Each row was made from one small tree. The marks that hang from a mark follow it in brackets, in the order of their numbers. Every link used is in the known rows. Write each row's tree.
Known rows:
K460[K238[K278[K200 K449 K543]] K264]: [ 0.11 -0.26 -0.22 -0.23 -0.01  0.11  0.14 -0.33 -0.09  0.29  0.24 -0.45
  0.21  0.20  0.03 -0.20 -0.10  0.06  0.24  0.38  0.26]
K449[K278[K238 K264]]: [-0.06 -0.21 -0.05  0.14 -0.25  0.06  0.06 -0.01 -0.42  0.04  0.02 -0.26
 -0.10  0.04  0.04 -0.06 -0.21  0.16  0.19 -0.01  0.08]
K264[K460[K238[K278[K200 K449 K543]]]]: [-0.07 -0.22 -0.07 -0.29 -0.10  0.21 -0.16 -0.30 -0.27  0.18  0.10 -0.44
  0.34 -0.10  0.09 -0.37 -0.22  0.02  0.09  0.18  0.25]
K264[K460[K238[K278[K449]]]]: [-0.18 -0.11  0.06 -0.04 -0.09  0.06 -0.31 -0.08 -0.02  0.13 -0.15 -0.21
  0.32  0.07  0.20 -0.29 -0.17 -0.11  0.00  0.31 -0.02]
K238[K278[K200 K264 K449 K543] K460]: [ 0.29 -0.32 -0.23 -0.22 -0.20  0.32  0.07 -0.56 -0.46 -0.03  0.12 -0.06
  0.12 -0.15  0.01 -0.07 -0.31  0.04  0.21  0.16  0.05]
K238[K278[K449 K543] K460[K264]]: [ 0.24 -0.14 -0.09 -0.14 -0.08  0.26  0.10 -0.31 -0.11  0.19 -0.10  0.07
  0.37  0.16  0.04  0.02  0.00  0.00  0.12  0.44 -0.08]
K278[K449]: [ 0.07  0.05 -0.03  0.02  0.09  0.10  0.00 -0.12 -0.08 -0.15  0.00 -0.05
  0.10  0.07  0.13  0.07 -0.03 -0.02 -0.05  0.14 -0.06]
K238[K278[K264] K460]: [ 0.06 -0.25 -0.05  0.03 -0.31  0.05 -0.06 -0.21 -0.15  0.12 -0.14  0.22
  0.01 -0.08 -0.03 -0.05 -0.21 -0.04  0.14  0.15 -0.19]
K200[K278[K238 K264 K449 K543]]: [-0.05 -0.20 -0.01 -0.12 -0.04  0.22  0.24 -0.32 -0.67 -0.26  0.27 -0.42
 -0.02  0.07  0.06 -0.07 -0.08  0.10  0.04  0.12  0.34]
K543[K278]: [-0.13 -0.02  0.08  0.16 -0.08  0.15 -0.20  0.15 -0.08 -0.01 -0.01  0.10
 -0.06  0.00 -0.01 -0.11 -0.10  0.14  0.05 -0.10 -0.01]
K264[K460]: [-0.01  0.03  0.10 -0.12 -0.01 -0.03 -0.18  0.01 -0.03  0.03 -0.11  0.02
  0.13 -0.09  0.07 -0.07 -0.01  0.00 -0.08 -0.04  0.00]
K264[K460[K238[K278]]]: [-0.28 -0.16  0.09 -0.06 -0.21 -0.06 -0.32  0.03  0.04  0.30 -0.15 -0.18
  0.23  0.00  0.04 -0.35 -0.14 -0.06  0.03  0.17  0.05]
K460[K238 K264]: [ 0.01 -0.11 -0.13 -0.11  0.01 -0.27  0.15  0.06  0.26  0.25  0.08 -0.19
 -0.08  0.29 -0.03 -0.09  0.11 -0.03  0.11  0.26  0.04]
K200[K278]: [-0.12  0.10  0.09  0.05  0.05  0.12 -0.15  0.08 -0.21 -0.10  0.08  0.06
  0.01  0.07  0.07 -0.01  0.05  0.01  0.04 -0.01  0.07]
K264[K460[K238]]: [-0.14 -0.08  0.03 -0.19 -0.07 -0.15 -0.17  0.09  0.07  0.11 -0.05 -0.20
  0.06  0.01  0.02 -0.26 -0.02 -0.07 -0.04  0.07  0.03]
K278[K264 K449]: [ 0.16 -0.13 -0.13  0.00  0.02 -0.01  0.16 -0.34 -0.17 -0.20  0.08 -0.10
 -0.12  0.04  0.14  0.08 -0.11 -0.04  0.01  0.10 -0.05]
K543[K278[K200 K264[K460] K449]]: [ 0.15 -0.11 -0.05 -0.06 -0.02  0.19 -0.22 -0.26 -0.40 -0.20  0.14  0.00
 -0.06 -0.14  0.20 -0.13 -0.32  0.23  0.10 -0.09  0.08]
K278[K264]: [ 0.08 -0.17 -0.10 -0.02 -0.08 -0.10  0.14 -0.18 -0.09 -0.05  0.04 -0.03
 -0.23 -0.01  0.01  0.03 -0.08  0.00  0.05 -0.05  0.01]
K543[K278[K200 K238]]: [-0.06 -0.05  0.07  0.06 -0.12  0.17 -0.14  0.12 -0.36 -0.04  0.27 -0.18
 -0.02 -0.08 -0.07 -0.24 -0.24  0.36  0.16 -0.07  0.30]
K460[K238[K278]]: [-0.25 -0.18 -0.04  0.07 -0.20 -0.05 -0.15  0.04  0.07  0.27 -0.03 -0.20
  0.11  0.09 -0.01 -0.27 -0.10 -0.08  0.10  0.21  0.05]
K238[K278[K449] K460[K264]]: [ 0.23 -0.02 -0.04  0.02 -0.05  0.17 -0.07 -0.17  0.01  0.15 -0.16  0.25
  0.34  0.22  0.14  0.07 -0.06 -0.02  0.12  0.51 -0.25]
K238[K278[K543] K460[K264]]: [ 0.15 -0.20 -0.06 -0.15 -0.17  0.13  0.09 -0.16 -0.05  0.34 -0.10  0.13
  0.27  0.08 -0.10 -0.04  0.00  0.02  0.18  0.29 -0.04]

Which tree is each row?
[ 0.07 -0.17 -0.06 -0.27 -0.10  0.13  0.21 -0.18 -0.40  0.00  0.33 -0.45
  0.07 -0.13 -0.19 -0.17 -0.11  0.24  0.10 -0.03  0.43]  K278[K200 K238 K543]
[-0.06 -0.26 -0.11 -0.16 -0.20 -0.08 -0.22 -0.04 -0.21  0.05  0.18 -0.20
 -0.25 -0.12  0.01 -0.36 -0.29  0.17  0.19 -0.15  0.17]  K543[K278[K200 K264[K460[K238]]]]
[-0.10 -0.03  0.14  0.20 -0.06  0.25 -0.12  0.07 -0.33 -0.19  0.06 -0.17
  0.11  0.06  0.09 -0.13 -0.17  0.22  0.02  0.13  0.09]  K543[K278[K238 K449]]
[-0.01 -0.01  0.04  0.07 -0.25  0.22 -0.17  0.16 -0.36  0.04 -0.17  0.00
  0.20  0.01 -0.02 -0.04 -0.15  0.10  0.15  0.14 -0.12]  K449[K278[K238[K460]]]
[ 0.00 -0.23  0.05  0.07 -0.34  0.06 -0.05  0.03 -0.37 -0.08  0.01  0.07
 -0.16 -0.04 -0.11 -0.14 -0.23  0.18  0.15  0.06 -0.04]  K543[K278[K238[K460] K264]]
[-0.12 -0.19 -0.07  0.01 -0.13 -0.17 -0.03  0.03  0.21  0.41  0.00 -0.17
  0.08  0.30  0.02 -0.21  0.00 -0.02  0.18  0.38  0.06]  K460[K238[K278] K264]
[ 0.13 -0.34 -0.07 -0.27 -0.28  0.03  0.32 -0.25 -0.39 -0.04  0.08 -0.21
 -0.08 -0.10 -0.21 -0.09 -0.10  0.06  0.08  0.07  0.13]  K278[K238[K460] K264 K543]
[ 0.10 -0.21 -0.02 -0.10 -0.26 -0.07  0.15 -0.13 -0.28 -0.08  0.02 -0.03
 -0.10 -0.03 -0.10 -0.03 -0.14  0.04  0.09  0.15 -0.03]  K278[K238[K460] K264]
[ 0.34 -0.14 -0.13 -0.40 -0.09  0.07  0.29 -0.16 -0.29  0.15  0.25 -0.19
  0.10  0.03 -0.19 -0.07 -0.01  0.25  0.19  0.21  0.26]  K278[K200 K238[K460[K264]] K543]
[ 0.00 -0.20 -0.11 -0.20 -0.03 -0.17  0.00 -0.24 -0.09 -0.09 -0.01 -0.29
 -0.07  0.05  0.15 -0.16 -0.12 -0.11 -0.01  0.17 -0.01]  K278[K264[K460[K238]] K449]
[ 0.16 -0.19 -0.17  0.04 -0.09  0.16 -0.04 -0.45 -0.32 -0.03  0.20 -0.09
  0.02 -0.06  0.17 -0.06 -0.32  0.07  0.20  0.14  0.07]  K238[K278[K200 K264 K449]]
[-0.03 -0.23 -0.08 -0.14 -0.06  0.11  0.18 -0.25 -0.41 -0.12  0.19 -0.15
 -0.18 -0.01 -0.05 -0.04 -0.03  0.04  0.08 -0.14  0.24]  K200[K278[K264 K543]]
[ 0.07 -0.20 -0.03 -0.14 -0.21  0.03 -0.21 -0.30 -0.28  0.15  0.08 -0.03
  0.04 -0.22  0.10 -0.19 -0.28  0.12  0.15 -0.05  0.12]  K238[K278[K200 K264[K460]]]
[-0.04 -0.08  0.04  0.05 -0.01  0.11  0.06 -0.20 -0.55 -0.32  0.21 -0.21
 -0.05  0.11  0.16 -0.02 -0.11  0.08  0.05  0.20  0.18]  K200[K278[K238 K264 K449]]
[ 0.35 -0.27 -0.20 -0.33 -0.15  0.18  0.30 -0.47 -0.59 -0.21  0.27 -0.31
  0.00 -0.12 -0.09 -0.05 -0.23  0.13  0.15  0.16  0.19]  K278[K200 K238[K460] K264 K449 K543]
[ 0.09 -0.17 -0.04  0.01 -0.08 -0.04  0.22 -0.27 -0.34 -0.21  0.14 -0.32
 -0.09  0.05  0.10  0.00 -0.16  0.05  0.02  0.20  0.12]  K278[K238 K264 K449]
[ 0.15 -0.14 -0.23  0.01 -0.13  0.15 -0.06 -0.19 -0.35  0.04  0.15 -0.08
 -0.17 -0.09  0.07 -0.03 -0.26  0.15  0.29 -0.21  0.03]  K449[K278[K200 K264]]
[ 0.02 -0.22 -0.12 -0.13 -0.10  0.02 -0.22 -0.18 -0.28 -0.11  0.20 -0.24
 -0.14 -0.04  0.15 -0.30 -0.32  0.13  0.13  0.00  0.09]  K543[K278[K200 K264[K460[K238]] K449]]
[ 0.01 -0.29 -0.16 -0.03 -0.18  0.20  0.16 -0.21 -0.36  0.07  0.01 -0.23
 -0.12 -0.05 -0.02 -0.01 -0.11  0.07  0.19 -0.18  0.07]  K449[K278[K264 K543]]
[-0.13 -0.24  0.01 -0.13 -0.17  0.11  0.25 -0.18 -0.57 -0.11  0.27 -0.34
 -0.12  0.00 -0.08 -0.13 -0.05  0.14  0.09 -0.03  0.39]  K200[K278[K238 K264 K543]]
[-0.04 -0.20  0.03  0.16 -0.14  0.13  0.03 -0.11 -0.43 -0.23  0.14 -0.20
 -0.11  0.06  0.10 -0.10 -0.23  0.22  0.08  0.09  0.11]  K543[K278[K238 K264 K449]]
[ 0.17  0.11  0.07 -0.07  0.05  0.15 -0.01 -0.02 -0.34 -0.15  0.06  0.08
  0.24  0.30  0.11  0.09  0.05  0.09  0.08  0.51  0.01]  K200[K278[K238[K460[K264]] K449]]
[-0.10 -0.05  0.08 -0.09  0.04  0.31  0.08 -0.13 -0.57 -0.25  0.19 -0.37
  0.22  0.09  0.05 -0.09 -0.02  0.11  0.00  0.14  0.33]  K200[K278[K238 K449 K543]]
